Each row comes from the steps of one walk. Every step used is in the known rows, and no mark comes twice. Write the walk behind each row, first mark first.
(in the rows, 128 means zero)
Known rows
fisi -> nugi -> mareri -> fofek -> gesuleb: [107 142 121 129 209 117 110 122 181 136 134 169 175 105 130 140  81 114
 157 175  76 155 141  86 119 143 118 105  96  98  75 134 143 126]
relun -> fisi: [123 117 127 106 107  99  91 110 126  98  75 103 112 132 132 136 151 129
 119 123 150 162 112 109 148 153  91 127 114 131 108 121 108 101]
fofek -> fisi: [107 146 135 132 112 114 138 115 138  96  81  83 145 125 113  91 134 113
 137 129 135 145 146  89 147 178 115 127 168 162 113 121 122 132]
bama -> mugim -> notez: [129 133 140 118 124 113  94  96 106 131 150  88 158 157 105 204 142 144
 110 109 138 129  79 124 114 147  96 143 175 117 167  83 122 120]
rada -> litik: [125 121 104 134 114 111 141 125 175 104  91 134 109 119 115 148 135 165
  68 100 114 161 114 133 146 136 120 158 194 123 156 119 119 167]
notez -> mugim -> bama -> fisi -> nugi: [127 104 138 189 197 164 130 149 136 141 165 145  79 152 131 153 117 100
 116 140 151 109 141 177 133 116 143 153 121 133 129 155 137 137]
relun -> fisi -> nugi -> mareri: [132  97  95 124 146 115  95 114 140 101  88 114  98 157 153 125 119 132
 135 179 113 169 120 157 153 102 119 123  65 103  94 139 137 105]
manak -> nugi -> fisi: [129 143 117 141 103  82 173 111 160 112  77 149 140 144  95 149 147 122
 122  73 184 139 116 158 174 141 137 123 122 131 116 142 132 113]
mareri -> nugi: [116 130 116 149  58 139  97 121 162 152 123 145 105 118 104 132 137 116
 110  86 144 142 111 121 132 148  99 115 160  85 125 135 130 129]
fisi -> bama -> mugim -> notez: [153 133 138 119 137 114 107 104  76 100 155 108 163 149 110 199 123 144
 112 142 171 141 106 109  92 124  82 141 163 120 160  74  99 136]
govo -> zike: [ 74 126 120 116 104 122 118  85 185 128 115 102 115 130  58 128 153 139
 148 109 101 154 114  99 139 140 127 147 166  97 132 114 115 153]
fisi -> zike: [103 124 107 123 101 129 120  98 133 149 111 124 122 149  99 118 129 142
 168 134 124 141 126 115 139 122 103 141 157 116 134 108 116 142]
nugi -> fisi: [131 149 104 129 148 111 169 108 147 101  93 124 125 118 103 152 138 126
 123  86 153 137 141 139 172 146 124 122 143 142 130 129 122 111]
fisi -> fofek -> gesuleb: [108 151 133 118 108  98 139 122 146 139 107 178 191  75 138 102 110 130
 125 147 136 164 115  54 115 159  99 120 128 116  91 100 127 130]
mugim -> notez: [130 133 122 119 112 101  93  84 132 109 140 104 153 145 138 166 155 156
 107 110 147 162  76 147 150 160  88 142 170 127 168 153 116 113]
manak -> nugi: [124 134 127 145  59  85 123  92 153 139  94 142 138 145 108 130 148 138
 102  88 166 162  91 136 151 146  97 129 156 105 121 142 129 132]
mareri -> relun -> fisi: [129 128 142  86 134 109  92  94 127 116  91  84 144 144 140 138 202 103
 118  90 138 136 109  85 143 151 130 109 105 139 121 114  94 112]
rada -> litik -> fisi -> fofek -> mareri -> nugi: [107 128 139 141   4 139 161 222 177 143  83 216 151  80 179  97 104 129
 102 139 172 169 109  85 104 112 141 110 118 110 104 117 149 151]
fisi -> bama -> mugim: [151 140 130 130 135 130 131 108  71 119 129 122 135 118  87 170 106 131
 109 138 163 138 156  74  87 108  76 124 169 107 127  42  98 155]
mugim -> bama: [134 145 123 154 125 127 106 110 135 140 177 112 129 113 143 130 124 147
 104 104 131 151 101 136 125 147  94 131 194 158 148 124 112 129]
notez -> mugim -> bama -> fisi -> nugi -> mareri -> relun: [142 113 127 151 209 164 117 136 141 148 176  94 131 163 150 130 146  91
 117 135  74  83 135 181 142  93 199 114  85 139 139 169 135 143]
litik -> fisi -> zike: [ 87 126 125 123  36 130 143 131 139 165  93 108 114 151 140  90 125 127
 184 143 117 157 121 109 114 139 101 152 157 126 108 120 116 116]
fisi -> nugi -> mareri: [136 116  83 146 146 131 112  94 148 127 116 128 106 144 141 126 111 144
 123 161  99 165 124 164 153  99 114 124 114  93 116 146 143 126]
mugim -> bama -> fisi -> nugi: [134 123 135 187 189 149 119 129 153 136 170 130 103 143 144 149 115 112
 129 119 166 149 130 159 147 119 125 148 124 151 124 110 109 134]
nugi -> mareri: [135 132  88 124 104 109 105  95 144 114 113  86 138 119 129 108 107 154
 112 141  71 159 120 159 169 123 106 109 136 121 133 154 135 119]
rada -> litik -> fisi -> nugi -> mareri: [122 107  92 147  90 127 156 154 183 121  85 128  87 149 175 109 103 147
 109 168  77 180 115 167 130 104 139 158 127 106 110 149 144 133]
litik -> fisi -> notez: [129 122 135 108  59 123 148 105 106 159 106 125  55 137 155 105 150 145
 164  95 108 134 138 125 108 155  97 170 163 105 127 121 130  93]
litik -> fisi -> notez -> mugim -> bama: [126 108 143 136  93 155 143 150  88 168 170 135  45 137 158 110 134 137
 141 125  91  84 129 165  75 146 127 174 179 122 148 173 155 106]
notez -> mugim -> bama: [122 125 127 158 133 149 119 134 115 145 176 128  99 123 127 134 126 135
  92 133 112 103 112 158 109 143 116 140 189 134 154 180 148 134]
nugi -> mareri -> relun: [142 147 106 100 135 120 107  78 144 137 128  69 169 132 140 113 165 126
 109 102  60 129 115 129 160 122 148  93 130 127 143 140 116 137]
manak -> nugi -> mareri: [133 128 102 136  57  81 110 102 156 122  97 109 154 150 124 104 114 150
 110 128 101 162  95 177 171 117 117 111 117 110 118 165 145 122]
fisi -> nugi: [125 122 108 157 157 140 127  80 143 143 118 162  86 139 128 153 145 133
 118 126 162 166 120 121 136 127  90 139 155  86 120 120 125 137]
notez -> mugim -> bama -> fisi -> zike: [102 107 136 154 143 156 124 164 127 150 160 106 116 161 104 115  99 112
 165 147 113  86 146 169 137 112 154 155 122 161 140 142 127 140]
punag -> govo -> zike: [ 57 135 126  99  97 134 116 107 157 129  96 117  91  98  87  89 128 168
 144 124  91 188 116 108 139 130 147 146 173  69 130 111 113 152]
notez -> mugim -> bama -> fisi -> fofek -> mareri -> relun: [134 145 167 125 172 156 148 174 112 147 165 157 209  94 170 113 144  94
 107 131 151  87 133  93 129 103 190  81  86 174 136 134 131 158]
manak -> nugi -> mareri -> fofek: [134 154 109 119 135 100 103 115 176 126 126 121 184 113 105 115 104 142
 121 135  91 157 121 148 154 116 125  78  84 131 109 172 134 129]

Which walk is each row?
[127 121 146 167 153 144 121 159 132 129 165  97 115 127 121 134 107 107
 103 119 118  96 139 177 146 140 142 141 139 170 144 167 127 128] | notez -> mugim -> bama -> fisi
[152 133 123 148 201 150 109 115 156 145 177  82 154 156 163 124 144 102
 128 114  89 121 125 163 156  97 182 110  88 158 136 124 109 139] | mugim -> bama -> fisi -> nugi -> mareri -> relun
[109 135 163 147 143 125 145 182 142 137 149 163 183  86 140 101  88 102
 124 164 123 110 132 104 110 149 148 131  97 155  99 134 137 132] | notez -> mugim -> bama -> fisi -> fofek -> gesuleb
[149  93 135  95 163 147  98 136  82 137 170  98  81 163 154 117 160 129
 141 133  60  53 128 175 105 109 180 139  98 132 155 167 152 109] | nugi -> mareri -> relun -> fisi -> notez -> mugim -> bama
[121 115 127  97 185 149 140 144 103 110 117 113  94 131  90  88 115 127
 168 173  47  56 192 145 116 129 168 124  96 123 127 190 176 126] | nugi -> mareri -> fofek -> fisi -> notez -> mugim
[127  82 156  75 156 137 123 128  62 135  95 169  79 153 141 153 184 111
 151 125 126  55 149 104 114 124 158 129  98  86 135 154 162 119] | fofek -> mareri -> relun -> fisi -> notez -> mugim
[132  91 135 120 150 141 138 123  93 137 116 130  49 146  94 139 139 123
 136 108 102  63 171 172 144 130 143 164 119 100 150 166 150 121] | bama -> fisi -> notez -> mugim
[127 117 125 167 178 139 127 109 155 130 115 135  97 146 122 155 128 108
 127 118 167 156 145 141 166 124 117 145 109 120 114 114 113 133] | bama -> fisi -> nugi
[144 131 100 122 176 140 116  76 146 148 134 107 139 154 146 130 170 115
 119 121  87 135 118 133 148 104 153 105 113 104 133 133 123 141] | fisi -> nugi -> mareri -> relun
[ 93 156 152 119  46  98 161 153 153 152  91 163 184  78 174  77 107 119
 139 158 128 179 111  49  92 172 100 134 127 124  69 108 127 108] | litik -> fisi -> fofek -> gesuleb
[125  94 138 141  94 151 163 180 118 150 154 147  36 144 157 119 130 157
 112 121  81  86 126 176  74 135 153 199 193 126 163 167 156 134] | rada -> litik -> fisi -> notez -> mugim -> bama
[136 138 126  90 184 129 127 116 125 105 120  95 123 123 109  79 110 142
 191 145  65 101 188 117 132 136 150 116  94 152 122 126 139 120] | nugi -> mareri -> fofek -> fisi -> notez
[120 158 130 115  40 123 163 143 136 144  96 128 153  78 170  63 132 142
 111 147 147 182 112  91 112 137 101 119 116 143 100 129 116 113] | litik -> fisi -> fofek
[132 156 122 114 139 116 188 154 124 103  87 202 194  68 151 124 106 139
 126 143 201 153 143  85 161 105 133  78  86 148 110 108 140 130] | nugi -> fisi -> fofek -> mareri
[125 111 147 137 148 155 140 145  86 132 163 121  68 144 122 100 130 131
 150 135 102  61 151 150  93 153 150 164 174 148 152 158 161 130] | fofek -> fisi -> notez -> mugim -> bama
[143 111 122 135 175 151 165 139  92 135 172 153  53 139 118 146 134 141
 142 105 116  54 150 187 114 129 156 161 153 132 163 163 160 112] | nugi -> fisi -> notez -> mugim -> bama
[150 138 124 142 132 143 158 151  98 115 121 149 121 124  67 184 102  98
 129 113 189 108 170  95  93 104 121 111 130 103 112  45 109 141] | mareri -> nugi -> fisi -> bama -> mugim
[113 126 135 152 135 141 113 141 146 144 162  95 139 154 117 111  96 122
 178 126 126 123 137 150 151 113 136 148 128 179 136  99  98 137] | mugim -> bama -> fisi -> zike
[154 120 144 136 156 135 118 115 111 140 174 108  83 138 133 128 123 141
 159  76 120 102 152 167 145 129 132 165 136 158 158  95 110 116] | mugim -> bama -> fisi -> notez
[163 120 141  77 154 105  79 117  71  82 140  60 192 174 139 179 147 123
 125 159 130 122 104 112 101 101 134 114  82 135 145  76  93 121] | nugi -> mareri -> relun -> fisi -> bama -> mugim -> notez
[127 131 156 148 143 146 151 194 111 124 145 180 184  77 164 108  85 118
 108 172 173 117 143 115 139 100 150  95  84 170 124 142 148 146] | notez -> mugim -> bama -> fisi -> fofek -> mareri
[134 159  99 107 177 122  99 111 165 117 141  99 172  90 113 118  94 146
 122 147  64 151 144 130 153 119 113  76  99 140 121 161 124 127] | nugi -> mareri -> fofek
[150 133 134 132 128 129 127 145 102  99 150 135 152 152  91 208 121 115
 128 118 196 114 120 126  96 119 122 129 127 112 148  77 108 124] | mareri -> nugi -> fisi -> bama -> mugim -> notez
[111 127 130 151  56 137 106 148 149 151 111 193 135 108 136 146 114 110
 124 108 172 146 117  93 137 135 100  93 153  86 115 126 149 136] | fofek -> mareri -> nugi
[152 117 150  98 135 103  87 122  66  79 129  96 156 160 121 198 131 135
 121 158 188 144 104 102  90 125  87 142 117 128 139  68  93 116] | relun -> fisi -> bama -> mugim -> notez
[127 141 151 163  82 152 119 204 154 146 158 189 182  79 161 104  84 106
 127 127 192 140 123 109 135 102 141  83  81 151 110 105 132 141] | mugim -> bama -> fisi -> fofek -> mareri -> nugi
[136 142 142 131  76 130 152 139  76 133 111 109 128 122 122 145 104 117
 123 150 153 152 149  67  64 125  77 134 168 120 105  54  98 132] | litik -> fisi -> bama -> mugim
[136 105 123 149 136 168 149 164 109 153 180 172  41 141 108 142 130 121
 146  92 125  44 143 188 102 125 165 152 141 108 157 168 168 111] | mareri -> nugi -> fisi -> notez -> mugim -> bama
[139 139 156 121 138 116 121 127  76  77 134  83 177 154 106 166 119 124
 135 162 175 132 127  88  90 145 106 139 156 151 144  67 104 140] | fofek -> fisi -> bama -> mugim -> notez
[138 165 136 120 187 130 144 136 119  64 114 120 179  87 107  94 100 114
 143 175 168 156 196  53 106 144 102  93 124 177  97 118  86 158] | mareri -> fofek -> fisi -> bama
[135  90 140 117 144 144 106 139  76 133 159 136  47 148 137 132 142 140
 136 129 113  73 130 164  96 132 131 163 135 125 147 158 152 105] | relun -> fisi -> notez -> mugim -> bama
[134 154 105 128  99 139 170 155 159 124 109 175 151  79 109 105 132 124
 119 107 185 136 133 121 143 110 149  94  75 129 110 121 128 122] | mareri -> nugi -> fisi -> fofek
[139 143 138  71 127 119 117 115 118 117  96 116 182  99 154  94 190 122
 109 125 159 148 108  69 131 117 142  91  56 150 109 101  96 124] | mareri -> relun -> fisi -> fofek
[141 107 134 145 139 130 166 144 100 141 161 173  66 160 109 140 140 138
 140  93 140  58 128 199 116 125 166 161 140 123 153 173 169 114] | manak -> nugi -> fisi -> notez -> mugim -> bama
[140 161 104 111 140 119 186 125 137 102  99 153 165  78 116 107 131 145
 113 122 175 147 139 118 158 115 137 101  86 154 122 116 121 124] | nugi -> fisi -> fofek
[143 141 118 111  93  97 112  83 153 144 112  92 182 157 131 109 172 122
 108  89  89 133  93 144 163 120 157  93 114 118 131 150 124 137] | manak -> nugi -> mareri -> relun
[139 106 129 136 146 154 127 122  84 154 185 147  52 137 127 131 135 150
 128 116 100  71 132 170  97 133 125 164 178 114 170 162 156 127] | fisi -> notez -> mugim -> bama
[119 136 142  75 124  89 112 138 143 119  89 127 221 101 168  84 136 109
 139 167  95 147 110  59 122 140 153  96  41 133  76 102 121 110] | nugi -> mareri -> relun -> fisi -> fofek -> gesuleb
